Each row comes from the steps of one walk. Every step used is in the known rows, and no mark comes twice. Write the walk behind each row, first mark first.
In the rows, 128 means zero.
Known rows:
z, y: [125  86 162 130  96 113 133  98 126  59 118 121 130 139 112 139 109 150
 146  96 123 107 103 116 116 119 155 144 124]
y, t, w, z: [161 167 114 117 131 127 114 160 116 130 149 157 125 135 146 119 167 155
 118 165 138 146 154 149 153 206 112 136 111]
f, w: [142 156 144 108 130 118 147 181 146 126 129  98 135 132 123 145 107 101
 140 103 130 112 125 188 130 151 133 162 126]
j, t, y, z, w, a: [143  64 140 148 156 127 121 132 135 178 119 125  71 100  91 107 154 141
 117 124 107  90 121  96 193  94 115 114 150]
f, w, b, y: [145  69 147 119 115 139 122 151 128  71 115 147 171 140 140 170  84  97
 147 123 126 154 122 136  84 112 145 157 120]
j, b: [115 152 138 133  93 117 162 135 131 127 138  73 138 130 141 145 112 113
 127 111 131  83 119 117 156 112 127 124 133]
z, w, t, j, b: [ 75 209 103 115 121 144 158 172 124 193 141  76 161 114 133  97 134 105
 126 164 135 155 136 126  93 132 131  99 123]
t, j, b, y, z: [ 81  70 135 139 137 133 178  63 143 184 136 134 137 121 158 143 117 105
 119 137 131 104 123  78  96  72 107 125 153]
j, t, y, z: [112  40 160 161 132 120 133 149 143 104 126 132  73 113 108 121 132 139
 118 115 115 102 118 145 212  92 100 143 159]
j, z, w, b: [128 182 116 109 128 129 141 182 112  72 130  78 165 122 106 118 135 143
 144 140 123 198 128 159 154 124 147  86 129]
t, y, z: [106  63 150 148 116 110 132  70 137 126 128 142  56 130 127 148 122 133
 126 117 114 105 110 173 205 100 117 131 167]
b, y, z, j: [101 111 128 153 169 109  98  67 131 139 115 146 160 130 121 127 130 126
 128 103 124  75 114 117 119 125 119 123 142]
b, y, t, w: [181 135 120 145 101 137 123  77 120 125 132 199  91 136 153  99 134 123
 113 158 138 182 129 115 102 152 136 145  93]
f, w, z, j: [120 176 120  90 183 106 101 183 137 145 130  75 221 128 106 152 140 124
 140  95 127  54 153 167  99 183 113 147 128]
j, z, w, t, y: [123 183 106 117 126 145 109 124 116 117 125  90  72 115  72  76 148 130
 128 117 122 204 121 186 147 119 151  89 121]
f, w, z: [131 125 138  95 162 123 120 206 137 121 131  94 183 130 115 158 131 120
 142 106 131 114 139 188 124 173 125 163 132]
j, b, y, t: [168 102 128 162  80 130 152 101 126 166 135 124 108 130 156 123 120 102
 122 120 132 132 107  49 139 119 120 133  92]
y, z: [108 132 150 143 145 107 136 139 136 140 128 124 113 132 126 141 128 129
 132 125 125 102 113 176 193 144 113 129 159]
w, z: [107 107 136 110 152 119 106 190 118  99 135 103 176 131 116 146 139 144
 133 116 131 123 135 157 151 163 129 140 139]
j, b, y: [126  86 135 145  97 134 147  81 125 104 124 114 155 131 138 140 106 104
 127 103 134 104 106  76 109  82 138 133 119]
f, w, b, y, z: [127  48 151 137 142 132 131 133 133 107 113 160 146 140 140 173  95 100
 145 132 124 130 118 158 121 118 121 148 147]
y, b: [114 171 119 124 140 120 123 155 140 133 120 131 137 133 141 153 117 124
 132  89 139  86 113 144 128  97 135 156 147]
j, z, y, t, w: [185 194 133 126 106 130 155  55 129 110 135 141  76 137 111  91 146 165
 124 125 130 149 136 115 109 151 136 115 104]
j, t, y: [122  47 155 141 101 128 133 164 138  53 126 115  92 117 110 118 119 140
 120 110 118 125 130 125 182  89 125 157 131]
j, z, w: [137 220 117 111 147 125 141 153 126 103 131  72 144 114  87  85 153 135
 133 108 129 189 114 168 147 120 149 105 117]
z, j, t, y: [109  92 136 137 126 114 117 146 137  91 125  93 129 116 104 112 127 145
 119 103 114  65 142 103 154  98 117 139 126]
w, b, y, z: [111  37 150 150 128 126 112 117 116  76 117 166 146 141 145 163 107 126
 138 148 124 141 111 125 144 100 125 120 151]

Which walk is each row?
[179 144 113 160  79 143 155  51 123 170 139 167 101 135 168 110 130 112
 109 152 140 132 126  73 103 122 120 129  92] | j, b, y, t, w
[132 132 155 116 121 122 151  87 132  64 121  90 121 133  81 121 120 158
 142  79 124 122 114 121 110 110 151 118 129] | j, z, y
[159 143  94 126 156 129  79  84 111 151 136 176 179 133 136 107 166 146
 115 143 135 119 155  92  77 183 116 129  94] | b, y, t, w, z, j
[169  99 130 147 103 128 113 128 125 132 127 154 106 130 146 113 125 116
 128 126 130 176 109  94 141 146 134 152  90] | b, y, t
[169 105 113 131 135 143 101 105 112 122 137 193 140 134 143 116 159 140
 115 151 140 175 142 110 101 167 125 147  97] | b, y, t, w, z
[ 91 193 125 151 141  98 152  86 136 200 137  72 152 129 135 143 134 121
 127 107 124   4 129 112 163 125  92  92 159] | y, z, j, b
[121  61 129 142 125 131 127 161 150 112 115 141 103 115 125 138 118 137
 120  84 129  84 121 108 151  48 123 173 145] | j, t, y, b
[131 143 130 104 113 118 158 177 142 188 150 120  99 120 171 122 132 125
 121 172 130 165 142 107 147 175 116 139 116] | y, t, j
[187 191 122 117 115 128 131 100 124 200 141 155  56 132 152 123 142 134
 106 169 129 106 153  98 140 201 125 113 116] | y, t, w, a
[142 177 100  95 127 133 166 206 124 158 151  91 131 111 150 104 153 141
 134 193 126 234 150 114 142 154 128  88 110] | y, t, j, z, w, b
[102 101 110 126 152 122 108 101 114 125 128  93 228 129 125 145 137 123
 127  92 131  55 137  53  75 112 118 115 122] | w, z, j, b, y
[160  54 135 141  85 133 109 154 110  92 127 160 121 139 161 144 108 125
 136 159 125 189 117  79 145 141 132 132  97] | w, b, y, t
[106 217 123  75 175 152 157 177 151 191 137  69 120 119 100 110 120  99
 126 139 136 163 166 198  65 174 122 128 132] | f, w, t, j, z
[ 92 185 134  90 151 144 142 198 151 181 135 100 134 127 130 131 108  93
 131 155 134 151 153 190  74 188 125 151 130] | f, w, t, j
[132 102 130 130 138 116 123  66 127 186 122 140  54 115 110 131 149 133
 126 117 109 101 109 133 181 107 134  99 156] | t, y, z, w, a
[124 128 141 116 107 138 113 136 138 140 123 115  68 131 109 133 102  98
 134 111 123 138 129 210 129 152 136 146 128] | f, w, t, y
[145  75 117 102 123 145 150 145 125 138 140 137 117 122 160 129 120 131
 125 175 128 223 155  71  98 127 123 108 111] | w, b, y, t, j, z
[ 95 207 123 149 154 130 104 182 115 156 122 117 121 124  95  91 154 122
 135 145 129 160 108 205 173 172 127  98 139] | y, z, w, t
[116 169 125 130 133 125 116 183 120  63 132 119 199 129 134 122 124 152
 119 173 128  73 178 118 108 146 109 118 128] | z, j, t, w, b
[105 136 112 133 117 140  92 118 130 148 114 151  75 133 127 147 114 122
 127  99 134 104 118 157 125  96 138 137 150] | w, t, y, b
[ 75 151 120 151 122 119 125  51 128 207 130  86  89 130 119 134 132 115
 120 117 117  22 132 134 163 127  97  74 161] | w, t, y, z, j, b
[123 124 139 132 118 116 126  94 138  93 106 145 144 141 125 160 110 148
 146  63 133  63  97  92  78  73 153 165 139] | z, y, b
[133  41 127 114  97 136 135 159 121 129 136 166 134 130 186 146 110 124
 129 191 128 206 143  58  99 143 124 136 108] | w, b, y, t, j
[141 108 114 120 131 144 122 140 105  54 119 119 181 122 104 111 130 133
 142 125 127 219 116 118 105  81 160  99 112] | j, z, w, b, y
[201 126 121 131 117 143 118  54 118 181 129 196  69 131 150 116 134 126
 105 154 133 139 141  61  89 172 134 123 101] | b, y, t, w, a
[ 93 179 133 136 167  94 119 113 135 156 128 106 149 131 124 133 136 135
 129 115 122  44 127 158 166 157 106 114 155] | y, z, j
[117 210  84 117 148 152 106 111 127 155 115 118  86 114  86  95 147 130
 128  86 133 166 114 176 120  79 148 104 135] | j, z, w, t, y, b
[120  97 119 124 112 121 121  81 142 128 119 154  84 131 142 161 112 131
 127  83 129  95 107 137 138  64 141 156 153] | t, y, b
[132  84 133 130 101 145 116  82 105  39 124 197 161 147 156 146 102 133
 127 167 135 164 139 130  74 110 149 133 124] | t, w, b, y
[131 152 128 114 143 127 141  81 144  99 110 115 134 132  99 140 122 154
 142  48 135  83 107 102  81  60 150 134 144] | j, z, y, b
[101 135 133 141 133 114 130 184 112 107 127 125 158 129 132 143 136 134
 147 158 119 154 111 173 191 129 127 103 151] | y, z, w, b
[ 77 128 112 136 176 149 110 127 124 174 121 160 148 116 117  88 149 111
 129 161 133 204 117 145  83 128 132 119 131] | b, y, z, w, t, j
[128  96 122 139 137 143 102 140 113  44 119 164 210 132 131 116 118 144
 119 161 130 102 162  80  63 110 123 133 113] | z, j, t, w, b, y
[172 198 122 134 100 124 141 131 124 148 144 158  80 135 155 110 141 133
 115 168 136 151 139 146 157 185 122 139 107] | y, t, w
